Each row was made from one walk, in order. Every step used is in the known rows, and no mark comes twice. Write each row's walk.
Known rows:
bogeba-nelol: [-15 -21  -7   2  10  -4   2 -11 -24 -18   8   9  17   2 -13 -13   7 -14
  15  -5  -7  -6]
nobul-nelol-bogeba-lemat-numipi: [ 26 -49  11  25  20 -41  50 -37  12 -15  12  19  -4 -31  15   6  25   7
  35   1  24  11]
nelol-numipi-lemat-bogeba-gebi: [ -2 -32  12 -16 -25  -6  49  11 -26  12  27  21 -26  61  26   7 -20 -23
 -18 -25  -5   7]
numipi-lemat-nobul-nelol-bogeba: [ 19 -82   5  12 -21 -63  51  -8  -9 -14 -15  22   1 -17  17  22 -26 -11
  -8  -2  16 -10]
degik-lemat-nobul: [ -5 -25  -8   0 -19 -14   1 -12   8   8 -34   0   2   7  34  10   6   4
 -28  31   4  -4]
gebi-nobul-lemat: [ 17 -22  24 -15  11   1  39   8 -19 -18 -29  18   1  13  -3 -17 -16  42
  13 -26  -1  -6]
nelol-numipi-lemat-nobul: [ 19 -39   6   3 -18 -39  23 -15 -14  15  -8   7 -34  47  12  15 -16 -22
 -12  16 -14 -17]
numipi-lemat-bogeba: [ -6 -27  15   7 -22  -4  15   6   4  10  -1  10 -27  11  29   7 -24 -11
 -15 -11   2  13]
numipi-lemat: [  3 -13   3   4  -1 -12  -1   6  -8  -5  -6  -9 -21  13   1  12 -31 -15
   7   2   7  -5]
bogeba-lemat-nobul-nelol-numipi: [ 29 -48 -13  19  21 -42  45 -19   2  29  25  47   5  21  30  -1  31  21
  22  19 -12  -6]
nobul-nelol-numipi-lemat-bogeba-gebi: [ 14 -47   3 -10 -12 -22  78  20 -32  12  40  32  -8  50  32  11 -21  -2
  12 -25   1  10]
gebi-bogeba-lemat: [-18 -19  -5  16  42   8 -11  -5   0  11  19  39   1   2  11   2   2  13
   0   7   3 -16]
gebi-bogeba-lemat-nobul: [-17 -46 -11  16  24  -9 -10 -12   4  13  -1  51  -3   0  22   2  18   5
 -17  12  -6 -25]
degik-lemat-bogeba-gebi-nobul: [-10 -22  21 -28 -25  28  52  20 -12  -5 -19  27  29  38  53   2   0  40
 -24 -26  17  15]
nobul-nelol-numipi: [ 32 -11   6   0  10 -25  47  -2 -15  19  31  14  10  26   2   4  -4  19
  31   9  -4   0]
nobul-nelol-bogeba-lemat: [ 10 -51   5  16  24 -30  44 -17   8  -1  24  37  26 -25  12   2   4  17
  14  -8  18   4]
lemat-numipi: [ 16   3   7  10  -7 -12   5 -23   4 -15 -10 -16 -30  -3   4   4  19 -13
  21  10   5   7]
nelol-bogeba-lemat-nobul: [ -6 -63   3  13  -3 -28  19 -30  19  -1 -11  40   4 -16  19  -2  24  -9
 -34  -2   3  -6]
degik-lemat: [ -7   3   0  -4  -5   3   0  -6   5   8 -17 -12   8   7  20  10 -10  13
  -9  25  13   4]

Which walk is each row?
[ 26 -40  19  11 -11 -30  63   6 -12  29  31  25 -17  37  33  14 -24   7
  15  -5  -3  14]
nobul-nelol-numipi-lemat-bogeba
[ 10 -37  16  18   8 -23  19 -47  19 -16  -1   9 -20 -17   8   3  27 -15
   6   1  16   7]
nelol-bogeba-lemat-numipi
[ 32 -39  -4   5  -6 -43  50 -11 -13  21  11  28   5  23  18   6  12  13
  12  15 -14  -8]
lemat-nobul-nelol-numipi
[ 12 -38 -16   7  -6 -32  31  -3   2   9 -22  10  17  -6  41  15   3  25
   4  33  12   0]
degik-lemat-nobul-nelol
[ 14 -58  -9  21  34 -34  38 -17 -12  32  33  66   3  26  28   8  13  26
  14  22 -10 -26]
gebi-bogeba-lemat-nobul-nelol-numipi
[-18 -34  -1 -13 -23   3  29  23 -16  -6   5  16 -17  23  30   8 -18 -22
 -18 -32   5  11]
numipi-lemat-bogeba-gebi
[  4 -42  -5   8 -18 -32   1  -4  -4  -5 -26   1 -26  10  16  12 -15 -21
 -12   9  -1 -13]
numipi-lemat-nobul
[ 14 -34  33 -26 -26   3  72  17 -34   1   9  35  -7  78  30   6 -19  15
  -8 -43  -1   3]
nelol-numipi-lemat-bogeba-gebi-nobul
[ 21 -55 -14  13  -6 -50  30   8 -12  -4 -12  14 -10  -3  23  17 -19  -2
  17   9   5  -7]
numipi-lemat-nobul-nelol
[ 30 -34  21 -23 -12  -1 100  21 -33   7  29  55  29  57  35   0   8  49
  15 -42  -1  10]
lemat-bogeba-gebi-nobul-nelol-numipi
[ 49 -13  28  -7   9 -16  71   1 -27   9  16  31  27  41   7   5  -5  57
  40  -6   2  -3]
gebi-nobul-nelol-numipi
[ 18 -49  13 -15 -11  -7  80  37 -33 -16   5  42  16  27  40   9 -22  36
  21 -48  16   9]
numipi-lemat-bogeba-gebi-nobul-nelol
[ -1 -24  18 -26 -22  24  52  23 -17 -13  -2  40  21  31  31  -7  11  31
 -15 -52   4  10]
lemat-bogeba-gebi-nobul
[  9   5   7   6 -10  -8   4 -29   7  -4 -28 -30 -23   5  23  13  10  -1
  14  33  18   9]
degik-lemat-numipi
[ -8 -53  22  -5  -1 -12  53 -16 -28  10  19  36  -7  38   5 -33  -2  -6
  -1 -26 -32   5]
nobul-lemat-bogeba-nelol-numipi
[-19 -21  -4 -17 -23  16  29  19  -6  -1  12  26   6  14  28  -6  10  -6
 -25 -35  -2  11]
lemat-bogeba-gebi
[ -7 -38  11   9  14  -9  17 -22  14  -3  11  27   9 -15   8  -3  10  -1
 -15  -7  12   3]
nelol-bogeba-lemat
[  8 -57  43 -16  -1  -3  75 -12 -38  -2   1  52   7  54   8 -34  -1  31
   8 -39 -26   3]
gebi-nobul-lemat-bogeba-nelol-numipi
[-22 -37   5   5  -9   3  17  -7 -11  -3  15  28  15   4  16 -18  15  -7
  -6 -19 -12  11]
lemat-bogeba-nelol
[  5 -74 -13 -14 -20 -42  66   1 -22 -26   0  35  30 -14  17  10   7  -8
 -19 -25  10  -8]
lemat-nobul-nelol-bogeba-gebi
